What can hang from each mark:
foson: lage meki nugid zute
gife: zute
zute: gife nabi
lage: foson zute
bimi: fegu lage nugid

Known rows, with every way that one mark hangs from another:
[foson meki]: [ 2.50  0.45 -1.42  0.86  0.65 -0.81  0.27  0.16  0.92  1.53  0.70  0.31
 -1.47 -1.82  0.83  0.06  0.69]
[foson lage nugid [zute gife nabi]]: [-1.75  0.37 -1.49  0.45 -0.35 -0.75  0.09 -0.17 -3.35 -0.91 -0.79  0.69
  1.15  1.14 -2.82 -0.52 -1.22]
[bimi fegu [lage [zute gife]] nugid]: [-2.20 -0.75  2.40  2.81  0.52  1.94  2.01 -0.64  2.04 -0.80 -2.11 -0.61
  1.01 -1.20 -1.85  0.96  0.78]
[lage [foson meki nugid] [zute nabi]]: [-2.19 -0.16  0.29 -1.41 -1.30 -0.46  2.27  1.52 -2.93  1.33  1.54  0.57
  0.37  0.78  3.58 -0.93 -0.13]
[foson [lage [zute gife nabi]] meki nugid]: [-0.65  0.55 -1.22  1.48 -0.09 -1.44  3.78  2.18 -2.48  2.24  0.33  0.18
 -0.23  0.59  1.64 -0.98 -1.10]
[zute nabi]: [-0.58  0.36 -0.10  1.13  0.45  1.25 -2.68 -1.24 -0.83 -0.81 -0.09  0.86
  0.72 -1.72  0.60 -0.27  0.29]
[bimi fegu [lage [zute nabi]]]: [-0.93 -0.56  1.65  1.99  0.99  2.34  0.52 -0.40  2.45 -0.85 -1.06 -0.21
  0.39  1.27  0.22  0.34  0.92]
[bimi [lage zute]]: [ 3.04  0.01  0.46  0.50  0.40  2.11 -1.04 -0.13  2.53  1.54 -0.05 -0.31
 -1.52  0.13  1.52 -0.19  1.45]
[foson lage meki]: [ 2.22  0.75 -1.23  1.24  0.62 -1.56  1.28  1.11  3.75  1.18  0.25 -0.24
 -0.70 -0.06  0.85  0.01 -0.66]
[lage [foson meki] [zute nabi]]: [-1.88 -0.05  0.97 -1.80 -1.46 -0.53  0.61  1.07 -0.69  0.69  1.08  0.43
 -0.02  0.42  3.90 -1.09 -0.25]
[lage [foson nugid] [zute gife]]: [ 0.07 -0.49  0.95 -2.27 -1.34  0.08 -2.78  0.66 -3.86  0.83  0.34 -0.82
 -0.85 -1.34  1.96 -0.47  0.75]
[zute gife nabi]: [-0.83  0.39  0.44  1.07  0.89  0.70 -5.12 -1.74 -4.51 -1.49 -1.02  0.14
 -0.22 -3.53 -0.27 -0.73 -0.48]
[bimi fegu [lage zute] nugid]: [-2.13 -0.75  2.12  2.83  0.28  2.20  3.27 -0.37  3.84 -0.48 -1.65 -0.24
  1.46 -0.28 -1.47  1.19  1.17]
[zute gife]: [ 2.40  0.18 -0.04  0.38  0.78  0.32 -6.01 -1.40 -2.44 -0.31 -1.01 -0.77
 -1.69 -4.25 -0.85 -0.01  0.74]
[lage foson]: [ 1.44 -0.16  0.57 -1.77 -0.05  0.26 -4.08 -0.72  1.32 -0.76  0.70 -0.61
  0.02 -1.46  0.95  0.59  0.61]
[bimi fegu [lage foson] nugid]: [-2.25 -0.79  2.41  1.88  1.25  1.75  1.88 -1.12  4.11 -2.26 -1.01 -0.77
  2.40 -0.32 -2.17  1.97  0.10]
[lage [foson meki nugid] [zute gife nabi]]: [-2.33 -0.15  0.64 -1.46 -0.98 -0.82  0.40  1.12 -5.55  0.85  0.86  0.05
 -0.28 -0.48  2.97 -1.24 -0.72]
[gife [zute nabi]]: [ 1.77  0.43 -0.62  0.42 -1.40  0.62 -1.49  0.51  2.50  0.91  0.11  0.15
  0.53 -0.15  1.20  0.98  0.98]
[foson lage]: [ 2.33  0.46 -0.38  0.80  0.27  0.14 -2.72 -0.01  4.13  0.03 -0.51 -0.58
  0.03 -0.64  0.00  0.38  0.15]

Rows:
[-0.36 -0.83  1.00  0.31  1.54  1.12 -0.21 -0.91  0.76 -2.14 -0.54 -0.87
  0.62  1.51 -2.37  1.25  0.22] => [bimi fegu [lage [foson nugid [zute gife]]]]
[ 1.01  0.40 -0.83 -0.57 -0.69 -1.11 -2.80 -0.64  1.28 -1.02 -1.43 -0.14
 -0.47  0.14 -2.78 -0.28 -0.50] => [foson lage [zute gife]]
[ 0.14 -0.32 -0.03 -1.91 -1.42 -0.73  1.69  1.68 -1.50  2.16  1.54 -0.08
 -0.70  0.31  3.15 -0.43  0.75] => [lage [foson meki nugid] zute]
[-1.17  0.10 -0.12 -2.07 -0.39 -1.58 -1.02 -0.57 -1.93 -1.23  0.59  0.38
 -0.14 -0.19 -0.19 -0.46 -1.07] => [lage [foson meki [zute gife nabi]]]
[ 0.38 -0.34 -0.72 -2.32 -0.78 -0.27 -1.32 -0.45 -1.09 -0.54  0.96  0.19
  0.50  0.35 -0.90  0.53  0.65] => [lage [foson nugid zute]]
[-0.30 -0.69  0.40  0.53  1.55  0.47  2.53 -0.21  1.87 -1.32  0.14 -0.44
  0.61  2.41 -1.68  1.23  0.09] => [bimi fegu [lage [foson meki nugid zute]]]
[ 0.67  0.49 -3.04  0.43 -0.43 -2.31  5.23  1.47  0.31  1.58  0.64  0.91
  0.05  2.43 -1.83 -0.10 -0.61] => [foson lage meki nugid zute]
[-1.53 -0.01 -0.83 -1.68 -0.25 -1.52  0.60 -0.12 -4.16 -0.62  1.03  0.52
  0.27  0.17 -0.45 -0.31 -0.94] => [lage [foson meki nugid [zute gife nabi]]]
[ 1.57  0.60 -0.74  0.64 -0.58 -1.48  2.24  1.94  3.52  2.23  0.16 -0.11
 -1.11  0.70  2.22 -0.65 -0.25] => [foson [lage zute] meki]
[ 1.21 -0.01  0.52 -0.83  0.79  1.35 -1.25 -1.06  1.95 -0.87  0.45 -0.05
  0.05  1.26 -0.12  0.20 -0.11] => [bimi [lage [foson [zute nabi]]]]
[-1.49 -0.59  1.65  3.42  1.51  2.14  2.17 -1.21  4.09 -1.47 -1.54 -0.36
  1.87 -1.03 -2.82  1.84  0.75] => [bimi fegu lage nugid]
[ 2.34 -0.09  0.36 -1.09  0.73  1.22 -1.58 -0.93  2.65 -0.51  0.46 -0.35
 -0.50  1.02 -0.31  0.44  0.32] => [bimi [lage [foson zute]]]
[-1.42 -0.22 -0.20 -2.01 -0.50 -0.34 -2.16 -0.80 -3.93 -1.41  0.49  0.29
  0.78 -0.20 -1.05 -0.02 -0.38] => [lage [foson nugid [zute gife nabi]]]
[ 0.17 -0.06  1.43  1.67 -0.01  1.88  0.99 -0.50  1.10  1.05 -1.11 -0.25
 -0.13 -2.00 -0.31  0.12  0.70] => [bimi [lage [zute gife]] nugid]
[-1.12  0.53 -1.55 -0.02 -0.19 -1.82  0.84 -0.73 -3.44 -0.31 -0.22  1.40
 -0.95 -0.60 -1.57 -1.09 -0.86] => [foson meki [zute gife nabi]]
[-1.20  0.82 -1.73  0.41 -0.54 -2.16  3.48  0.56  2.06 -0.13 -0.05  1.37
  0.49  2.42 -0.96 -0.83 -1.65] => [foson lage meki [zute nabi]]
[ 2.71 -0.13  0.26 -0.17  1.43  1.71 -1.27 -0.48  1.18  0.21  0.90 -0.73
 -0.24  0.29  0.61  0.73  0.45] => [bimi [lage [foson nugid]]]
[-1.33 -0.03 -1.07 -1.66 -0.48 -1.27  1.74  0.18 -2.38 -0.20  1.49  0.87
  0.73  1.04 -0.06 -0.08 -0.55] => [lage [foson meki nugid [zute nabi]]]
[ 0.22 -0.32 -0.46 -2.35 -0.56 -0.53 -2.63 -0.64 -2.91 -0.86  0.50 -0.16
  0.04 -0.53 -1.32  0.31  0.23] => [lage [foson nugid [zute gife]]]
[-1.24  0.54 -0.51 -0.09 -0.54 -0.86 -2.21 -0.82 -0.13 -1.82 -1.44  0.50
  0.59  0.61 -2.40 -0.79 -1.40] => [foson lage [zute gife nabi]]
[ 2.12 -0.19  1.49 -1.05  0.38  1.45 -2.68 -0.25  0.73  0.45  0.01 -1.08
 -1.43 -0.12  1.71 -0.28  0.42] => [bimi [lage foson [zute gife]]]
[ 1.11  0.42 -1.72  1.17 -0.37 -1.36  4.59  2.58  0.33  3.14  0.79  0.08
 -0.49  1.17  1.75 -0.39 -0.08] => [foson [lage zute] meki nugid]
[-1.84  0.68 -2.33  0.91  0.00 -2.40  4.12  0.88 -3.66  0.29 -0.03  1.04
  0.46  1.64 -2.02 -0.90 -2.05] => [foson lage meki nugid [zute gife nabi]]
[ 0.44 -0.19  0.67 -2.30 -1.53 -0.82 -0.04  1.26  0.69  1.51  1.10 -0.20
 -1.10  0.01  3.45 -0.60  0.63] => [lage [foson meki] zute]
[ 0.53 -0.65  1.66  1.59  1.13  1.89 -1.16 -0.52  1.62 -0.59 -1.51 -1.04
 -0.81  0.06 -0.52  0.45  1.15] => [bimi fegu [lage [zute gife]]]
